Each row was made from one walk, in order. Every step used is in the known rows, and no mark comes twice. Write each row's walk.
(in the rows, 128 means zero)
Known rows:
depurur-guda-mefe-mefat-sunupo-dokig-nadive-mogo: [113 151 115 113 135 122 160 114 134 137 187 118 141  90 151  60 120 201
 100 162  79 113 137 145 147  86 184 113 120 165 147 124  56 180 147  93
 143 110  91 135 197 149 114  68 166  70  95 100 160 161  62  81 123  92
  48 141  84 182 114 133 156 104 176 124 149 109 142 138 111 137 146 197
 165 101  97 131]
guda-mefe: [194 111 138 123 159 114 116  75 140 108 144 106 139  94 182 118 107 165
 118 139  91 104 121 167 128  77 105 114  97 135 108 150 119 124 125 113
 117 131 141 110 104 131 142 145 154 100 131 132 179 113 116 125 122 121
 117 119 135 123 137 100 138 128 165 147 133 142 115 122 140 131 128 166
 131 141 152 154]
mefe-guda-depurur-sunupo-dokig-nadive-mogo-bunima: [111 124 149 159 122 126 122  81 176 122 170 156 113 103  72  67 110 157
 123 139  69 129 168 146 145  57 182 118 102 169 145 152  53 188 141  78
 152 102  71 141 221 129  94  71 128 103  86 122 141 121 123  56 108  77
  52 119  96 215 143 131 119  91 203  90 146 135 157  90 113 133 174 136
 141 129  93 119]
sunupo-depurur-guda: [108 181 134 116  95 137 150 223 139 130 115 109 126  83 124 141 148 155
 121 126 151 133  73  61  99 186 139 136 160  99 141 150 111 136 125  96
 127 103  97 127 113 166 132 104 165 143 123 123 104 168 156 143 125 184
 123 147 100 145  61 157 117 122 133 118 143 102 147 107  41 132 139 137
 107  63 131  82]
guda-depurur-sunupo-mefat: [105 163 123 115 143 137 140  85 155 135 142 164 137 123  98  47 169 123
 164 165 100 133 131 116 126 143 128 127  89  97 146 151  78 160 138 116
 113 112  99 141 113 119 136 119 121 133  98 122 191 106 168 121 109 155
 139 105 147 143  89 136 143 117 149  79 161 121 123 122  63 103 152 130
  98 181  94  99]
dokig-nadive-mogo: [ 80 133 122 106 129 130 151 123 142 134 144 136 140 116 117  75 114 144
 108 155  87  99 139 150 139  88 184 138 113 160 141 145  92 138 147 119
 161 140 111 144 179 105  98  84 164 100 100 125 135 138  96  68 128  91
  51 132  93 133 137 125 106  97 147 129 154 113 131 113 141 128 136 177
 157 128 134 133]
nadive-mogo-bunima-tuva: [132  92 159 174 109 117 124 134 143 105 146 116 110  99 124 118 118  81
 122 104  41  99 147 128 140  67 155 143 117 177 109 156 107 226 125  91
 175 129 100 137 198 105  94 120 141 106  89 132 114  81 102 126 137  75
 146  99 195 167 121 124 144 138 168  99 134 158 139  98 188 143 155 114
 158 147  95 113]
depurur-guda: [145 177 135 129 104 127 151 207 124 120 124 102 123  94 141 136 137 162
 128 128 137 139 126  78  99 179 124 129 155 109 127 135 106 150 121  91
 131 126  95 125 109 131 124 118 152 132 125 132 117 151 119 169 112 135
 147 150 126 145  81 125 109 135 148 142 127 116 130 111 108 136 132 116
 121 105 128  89]
guda-mefe-dokig-nadive-mogo-bunima: [153  94 147 159 114 113 128 107 211 114 167 133 122  95 118  88  88 122
 112 116  37 115 171 163 157  14 174 114 115 191 131 168  81 175 161  94
 183 121 107 136 210 118  90  86 164 100  87 128 153 108  89  70 117  52
  53 121 114 200 127 100 116 100 189 133 131 139 132 123 141 120 152 145
 164 154 121 150]
guda-depurur-sunupo-mefat-zopat: [119 218 130 105 152 151 148  66 155 159 153 152 148 133  96  67 181 133
 186 173 142 119 122  94 112 149 132 100 148  93 127 149  82 118 108 115
  88 124 136 115 123 132 154 122 151 141 111  93 206 105 185 103 156 158
 110 129 198 137  63 115 176 126 158 101 148 135 117 153  33 125 158 139
 105 146  98 103]
mogo-bunima-tuva: [144  92 155 173 122 134 111 148 132 109 138 112 116 103 124 142 115  82
 132  96  76 111 133 126 143  76 138 135 123 165 107 161 133 212 130  96
 164 124 103 153 180 125 107 151 120 123 108 124 111  77 112 130 138 101
 181 109 195 182 109 129 156 145 167  92 126 174 129  99 180 144 148  86
 141 148  98 118]
nadive-mogo: [107 131 134 133 104 101 149 107 142 119 137 137 116 120 123  89 134 125
 115 140  73 108 154 131 122 118 155 143 126 139 130 124  88 152 115 122
 149 134 120 111 151  99 109  79 160 101  97 138 138 142 113 120 124  90
  73 114 124  98 144 118 109 114 129 140 136 104 143 126 141 128 140 168
 159 129 122 124]
sunupo-mefat: [110 153 122 112 128 153 149 137 132 135 131 137 150 135 124  60 167 111
 152 115 126 126 135 125 133 130 132 134 116 103 146 135 113 139 143 120
 112  99 114 134 122 136 124 126 138 141 112 123 160 132 133 131 138 140
 141 116 142 133  88 135 169 144 114 113 128 115 117 130  77  85 134 135
 120 171  98 114]
bunima-tuva: [130 121 137 142 126 134 127 125 108 118 134  99 133 109 142 147 123 101
 121 123  90 103 102 138 142 103 139 137 110 152 116 143 141 196 117 114
 150 137 112 154 155 130 126 157 126 113 126 120 107  93 104 130 147 139
 182 117 193 144 113 137 162 147 147  92 144 160 129 117 180 152 138 128
 134 134 111 113]
mefe-guda-depurur-sunupo-dokig: [120 152 120 128 131 129 115  42 123 134 170 142 124 115 107  90 134 152
 126 168 115 146 106 150 141 134 145 109  93 114 158  95  78 189 125 100
 112  96  68 138 163 175 156  98 103 104 120 115 141 142 147  89 118 161
 113 118 103 177 136 156 156 111 158  64 152 119 156 138  96 146 159 166
  96 104  99  98]
dokig-mefe-mefat-sunupo: [133 107  83 146 101 121 122  74 107 152 157 123 137 115 100 122 135 168
 134 158 150 161 152 161 157 107 137  95 162 169 132 127 104 142 140 151
 116 119 147 108 180 134 123 104  84  85 107  84 146 132  81 131 129 100
 109 141 134 184 114 128 175 114 173 130 135 148 135 151 101 148 142 113
 137 118  69 158]
sunupo-dokig-nadive-mogo-bunima: [ 96 101 141 145 133 137 131 156 162 130 163 146 127 114 103  65 111 107
 116 114  75 115 166 141 152  58 179 133 125 166 136 139  85 187 163  89
 162 106  89 137 228 124  89  75 164 114  89 129 128 127 110  73 131  64
  57 117  97 192 132 128 133 108 158 114 119 127 140 111 120 112 158 137
 164 126 108 128]
mefat-sunupo-dokig-nadive: [ 77 114  92  93 168 175 136 118  98 172 165 141 162 131 118  73 110 138
 120 153 160 121  97 156 176  90 166 118 141 135 148 110 124 150 172 112
 134 102 108 161 203 166 137  99 138  98 138  74 131 131  95  51 149 124
  85 152  80 193 105 149 198 107 134  90 137 127 123 158  95 123 132 148
 137 113  90 155]
guda-depurur-sunupo-mefat-mefe-dokig-nadive-mogo: [103 165 119 102 121 113 157  83 196 138 165 141 147  99  89  57 107 127
 131 196  41 119 136 159 164  73 189 113  85 157 159 167  75 184 148 109
 170 137  71 147 201 111 114  76 179  78  90 100 181 123 106  54  92 108
  36 138 108 173 110 127 123  86 179  99 175 122 138 155 118 125 156 191
 141 162  79 132]
tuva-bunima: [118  93 147 124 155 145 120 126 104 107 132 164 111  86  93 118 117 136
 130 119 101 123 139 130 164 133 134 142 146 108 130 142 167 144 129 118
 150 102 131 161 148 136 117 138 142 110 145 120 109  97 212 119 135 119
 105 104 131 131 152  95 121 130 156 129  97 150 121 100 139 126 158 144
 120 172 157 106]
sunupo-depurur-guda-mefe: [180 155 145 118 128 120 136 151 151 111 133  91 140  56 179 128 123 189
 111 139 109 107  79 115 104 120 114 123 124 112 114 173 100 132 122  86
 114 107 115 112  93 162 147 128 184 112 122 129 161 143 141 138 117 170
 112 135 115 137  83 122 131 120 174 141 140 122 130 104  64 136 136 174
 114  85 156 120]
mefe-guda-depurur: [171 173 153 132 137 105 115  29 165 103 142 107 111 105  64 145 100 214
 133 119 109 126 123 135 107  94 133 121 117 150 129 162 100 123  76 122
 100 106 127 113 130 139 122 131  93 115 136 122 154 118 152 124 102 152
  99 138 119 145 157 133 113 116 184 127 140 131 151  88  95 141 155 152
 103 144  93 146]
mefat-sunupo: [128  98 103 141 120 134 137  73 119 156 142 147 123 134 109 108 130 137
 148 154 158 135 129 110 140 131 112 121 177 126 111 120 120 124 127 140
 129 114 163 110 135 112 136  99 115  95 125  79 150 104 114 135 130 105
 127 145 141 138 107 120 183 113 138 118 124 130 130 156  94 127 127  94
 136 142  72 166]
guda-mefe-dokig: [202 118 125 146  96  94 122  50 201 113 160 105 138 106 150 147  88 123
 107 132  61 134 121 186 159  55 139  95 106 159 142 140 119 160 133 126
 165 129 129 138 139 163 143 127 143 100 130 119 155 121  88 111 120 126
 112 133 134 169 116 111 149 122 164 129 131 135 122 191 146 147 126 176
 134 151 136 146]
sunupo-depurur-guda-mefe-mefat-zopat: [173 231 137 129 135 127 140 120 160 138 160  92 138  96 150 165 159 222
 146 138 139 132  98  92 102 119 139  82 158 139 128 156  82  92  96 116
  77 113 139 113 122 187 150 141 152 137 117  95 169 163 135 116 153 173
  92 147 165 161  76 119 160 138 189 145 136 145 135 142  46 165 142 165
 121  54 130 113]
guda-mefe-dokig-nadive: [155 122 113 112 136 135 130  89 184 136 162 110 163 104 144 124  71 150
 100 146  89 125 111 195 176  31 165  97  95 179 156 164 123 140 171 120
 172 134 116 179 172 162 132 134 145 105 136 107 146 120  80  46 124 128
  82 151  95 204 111 120 132 105 176 118 157 143 111 166 142 139 130 176
 134 147 149 155]
depurur-sunupo-dokig-nadive-mogo: [ 60 135 107 108 128 138 148 108 121 145 168 158 144 113 128  47 131 126
 107 183  87 111 132 161 157 105 191 127  97 145 159 110  75 179 162 103
 160 127  74 158 206 131 117  61 163  89  93 118 130 149 104  46 130 101
  50 122  86 160 133 140 126  95 143  89 160 106 143 138 133 136 149 189
 149 108 128 104]

Which walk is each row?
[213 143 130 141  79  93 134 105 201 111 157  87 134  83 163 148  92 148
 101 129  70 143 121 153 139  89 135  96 124 149 143 147 102 174 131 102
 167 129 108 136 127 165 143 117 156 105 126 124 149 136  83 136 109 126
 122 146 131 182  85 106 134 125 173 137 132 128 121 181 133 151 130 171
 133 135 139 124]
depurur-guda-mefe-dokig
[181 137 132 122 126 124 140 128 143 127 140  96 135  59 166 117 122 197
 120 152 125 110  75 106 109 127 105 118 148 110 108 166  97 129 121  92
 112 102 129 104  97 156 150 115 175  98 122 107 171 130 133 140 120 151
 115 143 121 141  73 119 161 118 180 135 138 119 133 123  49 137 135 160
 120  95 127 139]
mefat-sunupo-depurur-guda-mefe
[ 83 158 123 109 130 126 141  51 139 134 173 145 135 107  93  57 115 177
 105 176  78 112 128 169 146  86 195 125  83 156 159 126  53 175 134  99
 143 114  68 150 207 136 115  66 141  82 101 116 140 148 111  42 118 116
  34 127  77 172 146 144 118  89 175  86 172 110 154 118 115 142 164 200
 135 114 106 113]
mefe-guda-depurur-sunupo-dokig-nadive-mogo
[ 79 125  83 105 165 167 139 118 110 169 175 136 156 134 124  88 118 167
 120 146 149 142 112 154 179  82 176 107 131 165 161 107 112 151 175 122
 129 101 107 172 211 179 130 108 110 105 131  76 127 145  78  56 143 127
  87 152  73 217 113 160 194 111 149  90 145 133 134 157  97 128 135 147
 139 104  81 150]
mefe-mefat-sunupo-dokig-nadive
[107 113  98  96 129 125  93  80  93 133 165 124 168  80 105  78 122  87
 103 187 116 122 110 214 162 121 153 102 118 124 146 116 101 222 155 103
 126 125  82 115 210 153 149  88 155  84 106 125 167 133 146  97 142 137
  79 109 113 174 124 134 150 105 165  98 152 139 131 147  99 139 172 191
 103  97 122 107]
guda-depurur-sunupo-dokig-mefe
[123 121 103 141 120 128 128  76 149 148 146 131 126 109 118 135 145 186
 137 141 134 138  69 114 136 106 130 113 145 146 135 151  99 105 129 142
 102  88 152 122 136 180 146 107 109 107 116  80 146 144 133 103 129 175
  96 130 105 158 102 161 187 108 155 106 151 125 153 142  28 141 135 140
 120  81  90 161]
guda-mefe-mefat-sunupo-depurur
[142 152 120 139 103 116 104  17 131 126 142 139 123  86  79 110 126 182
 128 195 120 147 130 173 128 120 138 103  88 135 136 155  79 154 113 119
 116 134  94 122 152 126 133 108  93  94 105 125 152 115 152  94  96 139
 103 123 129 173 137 126  94  93 213  92 175 145 147  98 112 167 167 140
  90 124 121 107]
dokig-mefe-guda-depurur-sunupo
[ 93 138 120 120  95 116 156 100 182 134 160 134 137 121 104  92  99 123
 101 151  60 119 138 166 164  68 201 120 115 179 161 141  90 164 151 122
 193 137 105 157 204 123 101  72 160  94 106 119 126 141  81  61 126  92
  44 138  95 164 126 125 110  91 148 121 155 111 134 158 143 138 139 184
 164 137 126 133]
mefe-dokig-nadive-mogo
[140 153 118 108 115 139 142 139 190 137 153 100 163  83 136 136  82 164
  95 145 102 130  77 162 163  57 177 103 115 158 160 176 117 138 168 105
 166 117 102 178 165 188 132 123 162 116 133 104 137 142  98  54 124 167
  74 159  83 207  72 137 130 101 180 114 162 128 125 151  84 144 136 182
 124 105 151 136]
sunupo-depurur-guda-mefe-dokig-nadive
[189 185 158 124 152 100 114  50 160 103 137  85 119  88  73 150  93 213
 141 142 102 124 115 137 113  89 122 108 111 144 113 170 115 128  68 110
  86 107  98  87 138 127 130 139 123  88 148 105 174 121 149 122  81 146
  85 149 122 145 157 128 126 116 201 134 139 153 157  89 111 143 157 156
 106 130  58 164]
mefat-mefe-guda-depurur
[136 200 111 117 142 124 111  63 129 151 180 118 156 107 100 129 152 160
 146 178 135 145 131 151 137 117 163  69 148 150 144 123  75 154 113 124
  87 131 117 111 195 173 149 115 130 112 108  95 182 151 146  96 158 151
  71 129 166 189 104 127 163 121 190 113 151 157 135 162  71 169 169 175
 112  72 107 107]
guda-depurur-sunupo-dokig-mefe-mefat-zopat
[112 166  98 125  76 133 147 184 118 144 136 100 136  67 106 133 153 178
 121 147 168 152  88  92 115 169 145 112 184 123 141 152  92 148 133 110
 116  95 107 115 155 171 127  87 141 112 108  96 119 171 126 144 124 166
 108 153 106 182  53 156 146 110 171 127 148 116 148 121  22 146 146 127
 115  52  95 105]
dokig-mefe-mefat-sunupo-depurur-guda
[124 165 106  98 147 143 141 111 189 147 159 128 167 107  92  94  92 130
 136 188  92 140 107 164 183  66 173  95  87 154 164 174 118 162 166 117
 158 130  69 169 190 144 134 128 151  98 129  83 175 112 114  41  93 149
  79 156 105 213  86 135 144 101 188  84 174 149 122 165 112 128 146 158
 119 162  82 142]
guda-depurur-sunupo-mefat-mefe-dokig-nadive
[107  96 130 169 125 136 131 118 128 132 179 120 124 104 116  99 119 118
 122 114  54 116 146 137 168  41 185 125 121 201 129 139  93 243 148  93
 170 105  89 164 249 142  95 109 117  91  86  99 115 102  64  92 138  81
 129 113 165 222 113 146 192 128 185  73 140 165 145 121 164 144 159 118
 169 127  54 126]
mefe-mefat-sunupo-dokig-nadive-mogo-bunima-tuva
[105 131 116 115 158 125 113  76 126 136 169 150 132 120 116  80 134 112
 129 176 104 137 103 135 140 145 139 118 102 107 151  95  87 198 132 102
 116 113  82 138 160 164 160  99 129 103 117 116 157 131 159 101 121 159
 118 111 108 161 130 158 159 110 137  64 153 120 144 160  92 141 149 165
 102 106 107  95]
guda-depurur-sunupo-dokig
[100 169 125 108 140 124 142  67 135 132 171 129 146  95 102  62 110 180
 114 199  78 109 123 173 154  81 187 111  83 152 151 135  72 176 129  91
 135 115  49 133 216 133 118  72 168  59 106 104 156 147 108  37 104 111
  24 138  82 173 148 139 128  91 189  96 167 125 159 119 130 144 162 206
 140 102  81 129]
mefat-mefe-guda-depurur-sunupo-dokig-nadive-mogo
[122 145  94 128 128 106 101  89 117 127 170 114 145  96 107 119 137 157
 108 161  96 166 141 192 155 105 166  88  95 175 169 118  80 200 144 126
 112 121  80 133 209 176 132 115  98 102  93 129 150 163 113 107 117 147
  95 108 106 207 143 155 133 114 185 101 156 149 145 139 111 160 163 174
 113  86 104 101]
guda-depurur-sunupo-dokig-mefe-mefat
[123 144  95 105 169 158 143 131 116 157 183 107 162  98 154  88 110 206
 113 154 138 136 108 149 163  82 163 103 129 151 152 122  95 159 172  94
 125 101  96 159 187 184 136 111 134  91 127  83 150 146  72  75 130 130
  92 157  78 221  95 141 190 114 175 107 144 133 125 146  90 135 135 161
 138  98  94 141]
depurur-guda-mefe-mefat-sunupo-dokig-nadive
[164 157 119 127  87 113 139 126 182 134 149 107 155 119 120 117 119  84
 140 144  84 148 123 157 174  96 143  87 116 134 155 138 139 176 142 124
 149 111  80 123 172 151 138 122 164  96 132  92 159 136 100 113 107 130
 109 150 145 178  83 126 177 136 142 117 130 139 131 203 125 116 133 156
 139 161  55 142]
sunupo-mefat-mefe-dokig
[137 166 121 111 139 140 143 143 114 142 133 136 158 110 142  67 161 120
 162 196 124 134 127 131 144 145 115 100  82  91 132 144 124 149 142 110
 104 122  57 108 137 110 138 135 168  91 114 100 180 124 136 108  91 125
 127 140 151 148  87 124 165 137 159 107 147 150 129 140 119 111 138 127
 126 146  63 122]
depurur-sunupo-mefat-mefe
[ 93 150 110 124 108 157 147 110 125 149 136 170 143 133 130  43 184 110
 156 166 130 144 141 126 135 160 129 125  86  90 155 130  90 151 158 118
 117 113  87 150 117 122 137 115 122 132  96 120 155 124 141 112 121 142
 154 107 152 148  77 136 152 130 132  80 159 121 121 138  87 103 142 118
 108 167 112  85]
depurur-sunupo-mefat
[118  99 155 157 126 133 128 148 138 112 144 116 124  97 118 113 107  94
 117 110  47  95 142 139 151  45 173 143 110 188 115 168 110 219 143  88
 183 133  91 163 217 110  87 127 143 108  91 123 112  82  94  93 136  80
 128 110 176 187 117 125 141 131 181  96 141 163 131  89 186 142 155 117
 158 147 100 121]
dokig-nadive-mogo-bunima-tuva
[111 120  91 137 132 132 126  85 105 160 182 135 132 139 129  99 143 145
 131 132 136 158 122 129 158 126 144 106 153 137 152  68 100 176 139 124
 111  83 113 127 187 182 146  93  97  97 123  83 136 155  88 121 143 130
 120 131 105 185 118 159 222 129 129  91 120 121 150 181  87 133 133 140
 137  97  55 137]
mefe-mefat-sunupo-dokig
[134 163 125 122 141 120 114  58 119 133 167 129 134 105 113  94 129 157
 134 189 110 144  99 152 147 130 136  95  84 111 148 105  95 192 119  94
 100  98  46 119 173 168 158 102 131  77 126 101 158 143 145  88 100 158
 100 128 103 178 138 152 166 114 174  71 151 136 160 143 111 150 158 172
 103  95  74 112]
mefat-mefe-guda-depurur-sunupo-dokig
[152 134  99 136 137 126 135 101 111 146 188 107 132 107 160  96 136 184
 122 137 125 149 119 125 146 125 134  99 147 131 141  83  84 183 137 102
 104  86 104 120 162 188 151  95 126  84 119  88 158 157  78 139 133 130
 126 137 108 189  99 145 218 134 157 107 119 124 142 172  80 137 136 155
 139  93  67 130]
depurur-guda-mefe-mefat-sunupo-dokig
[165 159 135 113 131 113  95  29 131 107 155  88 140  80  63 120  97 176
 107 128 113 120 114 197 135  82 155 107 126 148 132 146  97 175  98 102
 100  97 106 101 187 162 130 104 119  93 130 122 158 134 146 108 127 148
  72 127 103 169 152 134 136 113 188 124 137 136 149 101  90 137 176 194
 100 114  88 142]
sunupo-dokig-mefe-guda-depurur
[135 139 101 136 108 111 107 125 114 122 146 100 144 103 121 146 137 165
 106 131 117 164 156 185 148  95 159  98 111 184 152 138 109 149 146 145
 113 132 110 127 187 155 108 131  92 115 102 136 128 166  90 124 125 122
 106 120 120 188 137 136 114 126 171 143 141 154 131 123 140 148 147 149
 131  94 120 119]
dokig-mefe-mefat
[164 194 133 138  89 144 136  74 105 133 135 119 140 111 120  91 152 199
 150 167 151 148 137 159 136 122 130  89  68 110 142 141 107 125 113 108
  87  93  46 113 143 140 127 123 112  87 125  97 138 150 112  89  87 124
 122 151 136 177 111 124 155 140 185 106 147 141 153 109 130 132 147 130
 115 133  62 122]
depurur-sunupo-mefat-mefe-guda
[160 149 121 136  59 137 108  57  88 123 134  95 149  94 101 133 124 185
 100 133 159 136 141 224 140  90 150  96 118 149 137 139 117 133 121 121
 110 107  95 113 185 151 107 109 105  94 127 128 104 155 105  97 132 113
  91 140 119 176 137 117 120 123 181 147 141 143 145  95 138 144 157 159
 117 107 124 128]
dokig-mefe-guda
[186 141 128 150 149 101 116  84 150 110 159 101 124 108 173 151 128 219
 119 121  83 148 149 152 126  72 128  99  77 178 138 143  97 123 126 135
 102 125 127 131 122 159 127 162  96 117 112 138 157 151  83 132 108 134
 124 114 126 165 151 126 127 138 183 142 136 149 131 123 146 151 130 156
 133 119 129 139]
guda-mefe-mefat
